Each row was made from one small tree. The marks that hang from a mark follow it in brackets, in alphabetical order. Every link used is in the known rows. Write each row's tree.
Known rows
lebuv{zeliv}: -13 -24  -9 -16 -13  20  -9 -15 -11  13   1 -16   1  -6  -1  -2   8  13   3   3   9 -12 -19  -1
sedaso{nugi{buga viget{mefug zeliv}}}: -11   4  12   0  20 -14  47  31  21  31  -7 -19 -21 -14   3  -4 -14   2  16  -1  15 -19 -12  12
viget{mefug{sedaso} nugi{buga} zeliv{feponek}}: -24   9  24 -17  52   1  33  31  21   5  -9 -15 -35 -21   8 -21 -37   4   1  -7  13 -56 -18  -3
sedaso{nugi}:  -7 -11   0  -1  11   8  19  -8  15  12 -19   0 -16  -4  14   8  -8   9   5  -6  11   8  -5  10
zeliv{feponek{nenovu} lebuv viget{nugi{buga sedaso}}}: -29   9  43 -36  10  -4  26  25  17  -7  26 -50   5   7  17   1  24  -7  -2 -21  18 -57 -10  -2
nugi{buga sedaso viget{mefug zeliv{feponek{nenovu}}}}: -14  21  39  -3   7 -36  40  53  23  20  13 -27   0  -2  -4 -16  -3 -18  29 -14  18 -53  -8 -22
buga{nugi{sedaso viget{mefug}}}:  -2  12   0  -6  15 -13  33   8  16  17  10 -21  -4   6   4   1 -20 -12  12   4  10  -6   7 -18
viget{mefug{sedaso} nugi{buga} zeliv{feponek{nenovu}}}: -24  10  26 -17  44  -1  36  26  23   1  -9 -26 -32 -23   8 -22 -29   3  -1 -22  13 -57 -18   3
feponek{nenovu zeliv{lebuv}}: -22 -25  27 -15 -32  -8   2 -18 -22 -27   1 -46   5 -24  11   2  39   5 -16 -41   9 -16  -3  18
sedaso{nugi{viget}}:   1  -8  -2   4  10  -8  32   7  22  25 -10 -13 -12  -6   9  11 -10   4  10   4  10   5  -2   3
zeliv{feponek{nenovu} lebuv viget}: -18   8  24 -36  -9  -6   8   3  25  -9  20 -51  15   4  13  -8  37  -5  -1 -27   7 -40  -6   6
nugi{buga sedaso viget{zeliv}}:  -6  25  32  10  11 -29  33  51  -7  25  17 -11   1  -4  -5  -5 -14 -14  30   8  22 -38  -6 -24
lebuv{zeliv{feponek{nenovu} viget{mefug nugi{buga}}}}: -31 -10   5 -40  -6  17  22   4  18  12  15 -39  -3  -1   2 -13  11  16  -3 -14  13 -45 -31   6
zeliv{lebuv viget}:  -9  13   5 -27  10   4   9   7   4   8  27 -21  13  -5  -2  -3  19   1   8  -2   2 -41   1  16
buga{nugi{sedaso viget}}:   1  12   2   0  11 -11  28   5   2  15  11 -20  -3   8   9   8 -21 -12  10  11  15   5   6 -23
viget{zeliv{lebuv}}:  -8   8  12 -10  24   3   3   6 -16   6  -1 -21  -5 -25   4 -12  -7   9   5  -8   8 -28 -12  13
viget{zeliv}:  -4  18   3  -3  21   5  12   5 -11   8  -5  -3  -8 -21   1 -16 -23  15   5  -6   7 -15 -15   9
sedaso{nugi{buga viget{mefug zeliv{feponek lebuv}}}}: -16  -3  21  -8  19 -18  41  33  25  26  -8 -32 -20 -11  10  -3  -4  -3  15  -3  18 -25 -13   7
nugi{sedaso}:  -5   2  13   0   4   0   1   1   5   1  -1  15   6   7   3   4  -3  -4  18 -10   9 -14   6 -20
nugi{buga sedaso viget}:  -3  13  30  12  -5 -33  25  48   0  19  20  -9   7  11  -6   6   2 -25  27  13  18 -28   5 -31
lebuv{zeliv{viget}}: -16  -6 -15 -27  -8  24   5 -12  -3  21  15 -13   6  -6  -5  -9   5  20   8   3  10 -28 -22   7
nenovu{feponek{zeliv{viget{nugi}}}}: -23   0  17 -16   8  -2  14   3  -9  -3   9 -13 -13  -6  21   3 -10   8 -14  10  16 -18  -9   1

Which tree is each row?
-15   2  26   0  27   3  26  32 -11   3   8   2 -13   3   5  14 -18  -3  -1   9  16 -25  -7 -12 -> viget{nugi{buga sedaso}}
-20  20  29  -2  49   8  38  37 -22  11   3  -2 -21 -18   7  -3 -41  12   4   2  23 -40 -22  -2 -> viget{nugi{buga sedaso} zeliv}
 12   0  -7   3   7 -24  18  16  33  19   8 -14   0  -7 -12  -5  -5 -13  16   5  -7 -24  13 -11 -> nugi{viget{mefug{sedaso}}}
-15  10  19 -12  37   8  32  15  -1  -1  -7 -30 -21 -20  16  -8 -32  20 -16 -14  13 -23 -27   6 -> viget{nugi zeliv{feponek{nenovu}}}
-28 -13  13 -30  -2   1  17 -11   1  -5   5 -16  -4 -26   8  -6  15  13   2 -20  11 -40  -2  17 -> feponek{zeliv{lebuv viget{mefug{sedaso{nugi}}}}}
-33  -9   7 -40   3  19  19   9  17  16  14 -23  -4   2   3 -10   2  15   6  -3  17 -49 -29  -7 -> lebuv{zeliv{feponek viget{mefug nugi{buga sedaso}}}}
-28  -2  20 -16   4  -7  14  -1   6   1   0  -9 -18  -6  21  -4  -5   0   0   3  20 -25  -4   0 -> nenovu{feponek{zeliv{viget{mefug{sedaso{nugi{buga}}}}}}}
-19  -7 -17 -33  -4  23  10  -9  10  23  15 -13   4  -7 -10 -15   7  20  10  -4   6 -38 -21  12 -> lebuv{zeliv{viget{mefug}}}
-22   0  22 -12  35   0  36  38  17   7   8   1 -17   0  -5   1 -15  -4   2  -5   6 -47  -5  -1 -> viget{mefug nugi{buga sedaso}}
-18  14  44  -9  14 -37  32  58  18  21  15 -31   1  -4  -2 -12   3 -22  30  -5  19 -61  -6 -24 -> nugi{buga sedaso viget{mefug zeliv{feponek lebuv}}}
  1  13   5  -7  15 -25  30  30  30  21   5 -30  -4 -14  -6 -18 -13   0  11  -3  -1 -29  -9  -5 -> nugi{viget{mefug zeliv{feponek}}}
-14   4  25 -18  11  -4   2   3  -1  -6  -6 -42  -3 -19  15 -15   6   5  -1 -26  11 -27 -17   5 -> viget{zeliv{feponek{nenovu} lebuv}}
-29  -8   4 -34  -2  20  13   6   2  14  14 -27  -4   2   7  -6   2  17  -2   8  19 -33 -32  -5 -> lebuv{zeliv{feponek viget{nugi{buga}}}}
  9  13  -5   1  22 -21  26  19  25  25   4 -16  -6 -21 -12 -17 -21  -2  20   0  -2 -35   3  -4 -> nugi{viget{mefug{sedaso} zeliv}}
-21  -9 -15 -34  10  28  20  -2   8  24  17 -16  -3 -10  -8  -9  -4  25   3   1   7 -43 -24  13 -> lebuv{zeliv{viget{mefug nugi}}}
-27  -1  15 -20 -23  -3  33 -14   8 -10   4 -23  -4 -23   4 -13  18  13  -2 -45  13 -33  -5  25 -> feponek{nenovu zeliv{viget{mefug{sedaso{nugi{buga}}}}}}
-13  -5  10  -7  37   1  25  24  19   5   1  -1 -25  -8  -5  -3 -19  -7   0   2   2 -43   2   1 -> viget{mefug{sedaso} nugi{buga}}
 -5  21  28   5  -3 -33  31  48  -1  16  14 -41  -4  -6   0 -11  -2 -13   9   6  16 -24 -15  -9 -> nugi{buga viget{zeliv{feponek{nenovu}}}}
-33  14  36 -22  50  -1  44  45  18   8  -3 -13 -26 -13   8 -17 -34   8   4 -15  17 -59 -25  -5 -> viget{mefug nugi{buga sedaso} zeliv{feponek}}
 -3  16   7  -5  23  -9  30   8  -5  18  10 -30  -5  -4  11   2 -24  -7  13   7  18  -9   0 -17 -> buga{nugi{sedaso viget{zeliv{lebuv}}}}
-31  -9  26 -33  -8   0  32  -5  -2 -15  16 -40   4 -27   4  -4  26  15 -11 -46   9 -52  -6  26 -> feponek{nenovu zeliv{lebuv viget{mefug nugi{sedaso}}}}
-21   1  21 -30  19  -7  13   9  27  -2  -7 -43  -7 -22   5 -28   9   4   3 -40   1 -49 -15  16 -> viget{mefug zeliv{feponek{nenovu} lebuv}}
-30  10  39 -37  21  -2  22  33  13  -1  25 -34   1   9  17   3  13  -6   2   0  19 -55 -11 -11 -> zeliv{feponek lebuv viget{nugi{buga sedaso}}}
-16  10  17 -12  45  10  29  21  -4   2  -8 -19 -24 -19  17  -6 -40  21 -13   0  14 -22 -28   0 -> viget{nugi zeliv{feponek}}
-24  -6  21 -25 -27  -3  16 -15 -15 -19  15 -42  11 -24   6  -5  36  12 -11 -41  10 -32  -5  26 -> feponek{nenovu zeliv{lebuv viget}}
 -6  -3  12   7   6 -15  36  25  13  25  -4 -17 -15  -2   8  10  -5  -5  12  10  17  -1  -5   2 -> sedaso{nugi{buga viget}}
